Each row comes from the steps of one walk. Every step used is in the known rows, and no mark comes twice. Write the walk behind each row, first mark first.
Known rows
z, q, t, a, y: [7 -1 -12 20 3 -3 4 11 -7 -3 4 -7 10 6 0 -1 -19 7 -12 -6]
z, q, t, a: [2 -6 -10 13 -6 -7 6 17 -10 -9 -13 -19 10 7 12 5 -7 8 -5 -3]
y, a, c: [-6 1 -8 -15 4 -2 6 -7 11 -1 2 -19 11 8 17 25 -9 3 -16 -6]
t, a, y: [7 -2 -9 14 8 7 3 7 -10 5 20 1 11 6 2 12 -16 10 -20 -5]
z, a: [11 -8 4 -4 9 9 12 7 -12 0 -13 -13 7 8 2 19 7 14 -14 -8]
q, t, a, z: [-1 -1 -10 15 -6 -7 -1 10 -3 -4 -10 -18 13 5 12 11 -4 4 -11 -10]
y, q, t: [-7 -3 -1 1 -4 14 6 9 3 -8 -16 -6 10 0 17 9 4 -2 -4 -9]
p, h, a, z: [14 -9 6 3 1 -3 3 10 -16 -1 -12 -10 1 1 2 8 5 21 -18 -5]
z, a, t, q: [10 -7 -2 -1 8 15 5 9 -14 3 2 3 9 8 -18 20 13 23 -8 -12]
p, h: [5 -10 6 -9 2 14 6 7 -17 1 -11 4 4 5 12 22 3 21 -12 -1]
y, q, h: [-8 -2 -2 2 -3 13 8 15 -4 -5 7 -11 7 8 10 10 23 11 3 -9]
p, h, a, z, q, t: [12 -8 2 9 -5 -11 4 15 -13 -10 -31 -20 1 2 1 -5 1 12 -6 -7]
q, z, a: [12 -1 -3 -6 11 5 15 7 -6 -1 -25 -10 4 6 15 6 -11 9 -11 -9]
z, q, h, a, t: [19 -11 6 13 7 0 5 24 -31 -9 -8 -30 5 5 -13 5 2 20 -5 -7]
p, h, a, z, q: [18 -10 3 6 1 -16 4 14 -11 -6 -16 -23 -3 5 -9 -2 12 24 -10 1]
h, a, t, q: [13 -12 -2 6 5 14 3 14 -23 1 4 -3 8 -1 -11 15 8 16 -13 -10]
z, q, h: [3 -7 -6 6 1 0 9 20 -18 -5 -6 -30 4 11 0 9 16 12 4 -7]
q, t: [0 -8 -2 3 0 13 6 10 -13 -4 -24 -15 11 -1 18 18 -7 -6 -9 -12]
q, h, a, y: [16 -5 -2 14 8 12 9 14 -23 2 17 -11 5 1 0 0 -7 6 -17 -14]
q, t, a: [-2 -6 -7 10 -6 6 6 12 -13 -5 -9 -9 14 4 24 14 -12 3 -12 -8]
t, a: [2 -8 -7 7 0 5 6 13 -12 -2 5 -9 11 7 15 20 -2 14 -15 -1]
z, q, h, a, y: [19 -6 -4 17 8 0 9 17 -22 -1 10 -20 2 4 -10 -7 -2 9 -11 -10]
y, q, t, a: [-8 -2 -6 9 -10 6 5 11 2 -9 -1 -1 13 5 21 6 -2 9 -7 -5]
y, a, z: [-3 -1 -9 -5 4 -9 4 1 10 0 -13 -18 9 7 2 14 10 7 -11 -15]

Which walk is each row?
[5 -2 -1 11 -3 -4 4 16 -4 -6 2 -24 3 3 0 -3 20 14 -5 -12] -> y, q, h, a, z
[12 -8 -3 14 -1 -13 3 16 -10 -10 -30 -35 4 0 -1 -5 2 1 -6 -9] -> h, a, z, q, t
[-4 1 -9 4 -5 1 1 2 -3 -6 5 -18 15 6 28 22 -24 1 -15 -2] -> q, t, a, c
[17 -1 5 -1 16 8 8 9 -11 -3 -26 -11 8 6 2 12 -19 19 -12 -10] -> q, z, a, t
[-1 -6 -9 5 1 18 3 17 -22 2 12 -5 10 8 -6 21 18 16 2 -18] -> a, t, q, h
[-1 -1 -9 1 0 -1 2 2 -3 -2 16 -19 13 9 20 27 -17 11 -18 4] -> t, a, c
[7 -1 -12 -6 6 8 15 5 -4 3 -11 3 3 5 9 3 2 14 -7 -13] -> t, q, z, a
[20 -7 -1 12 13 11 7 9 -17 2 7 -8 5 -3 -1 4 -14 4 -25 -8] -> h, a, y
[7 -5 -11 14 0 -21 1 15 -2 -5 -5 -30 5 11 -8 7 11 22 -5 1] -> t, a, z, q
[13 -4 -10 4 7 10 7 12 -16 0 -11 -1 4 -4 5 2 -12 12 -11 -11] -> h, a, t, q, z
[13 -11 3 0 2 16 4 12 -27 1 5 12 4 1 -11 13 10 27 -13 -7] -> p, h, a, t, q
[5 -1 -13 0 8 12 5 9 -10 3 -12 2 7 0 6 12 -10 10 -5 -11] -> a, t, q, z
[2 0 -2 5 9 13 4 4 8 1 15 4 7 2 -2 6 2 8 -12 -5] -> a, y, q
[-2 -2 -11 3 -1 -18 5 8 8 -9 -32 -28 8 6 2 0 5 1 -1 -15] -> y, a, z, q, t
[4 -7 2 5 -3 10 11 18 -14 -8 6 -15 3 3 9 -2 17 12 -6 -9] -> y, q, h, a
[6 -10 -9 6 -4 12 11 18 -26 0 12 -10 4 2 3 4 20 10 -6 -15] -> t, q, h, a
[10 -7 -6 8 5 -15 1 13 -1 -3 -16 -35 3 7 -11 11 15 12 -3 -2] -> a, z, q
[4 -8 -5 5 1 -1 6 15 -10 -9 -30 -25 7 3 7 9 -1 -3 -2 -6] -> z, q, t
[19 -8 6 6 9 12 7 6 -21 3 7 7 2 -1 -1 3 -14 17 -25 -6] -> p, h, a, y
[6 3 -2 -7 7 6 15 6 8 -4 -18 -1 3 6 14 -4 -2 15 -7 -6] -> y, q, z, a
[4 5 -14 -10 7 2 10 -4 4 2 1 -8 6 7 14 12 -12 11 -11 -7] -> t, q, z, a, c
[2 -3 -9 12 -1 -8 0 10 -4 0 2 -17 10 7 5 17 3 14 -13 -6] -> t, a, z
[1 8 -14 8 6 5 8 6 12 -1 9 10 6 3 19 -10 -20 11 -11 -4] -> t, a, y, q, z
[11 3 -6 7 10 7 10 7 5 -2 -2 3 1 -4 12 -15 -19 6 -15 -6] -> h, a, y, q, z
[5 -1 -9 17 3 9 3 7 -9 1 9 1 14 3 9 7 -22 0 -17 -11] -> q, t, a, y
[4 -5 -7 10 -1 -11 1 13 -2 -8 -30 -33 7 3 -1 6 5 0 -1 -10] -> a, z, q, t
[0 2 -7 11 4 8 4 7 9 0 26 9 9 6 3 3 -3 16 -13 -1] -> t, a, y, q
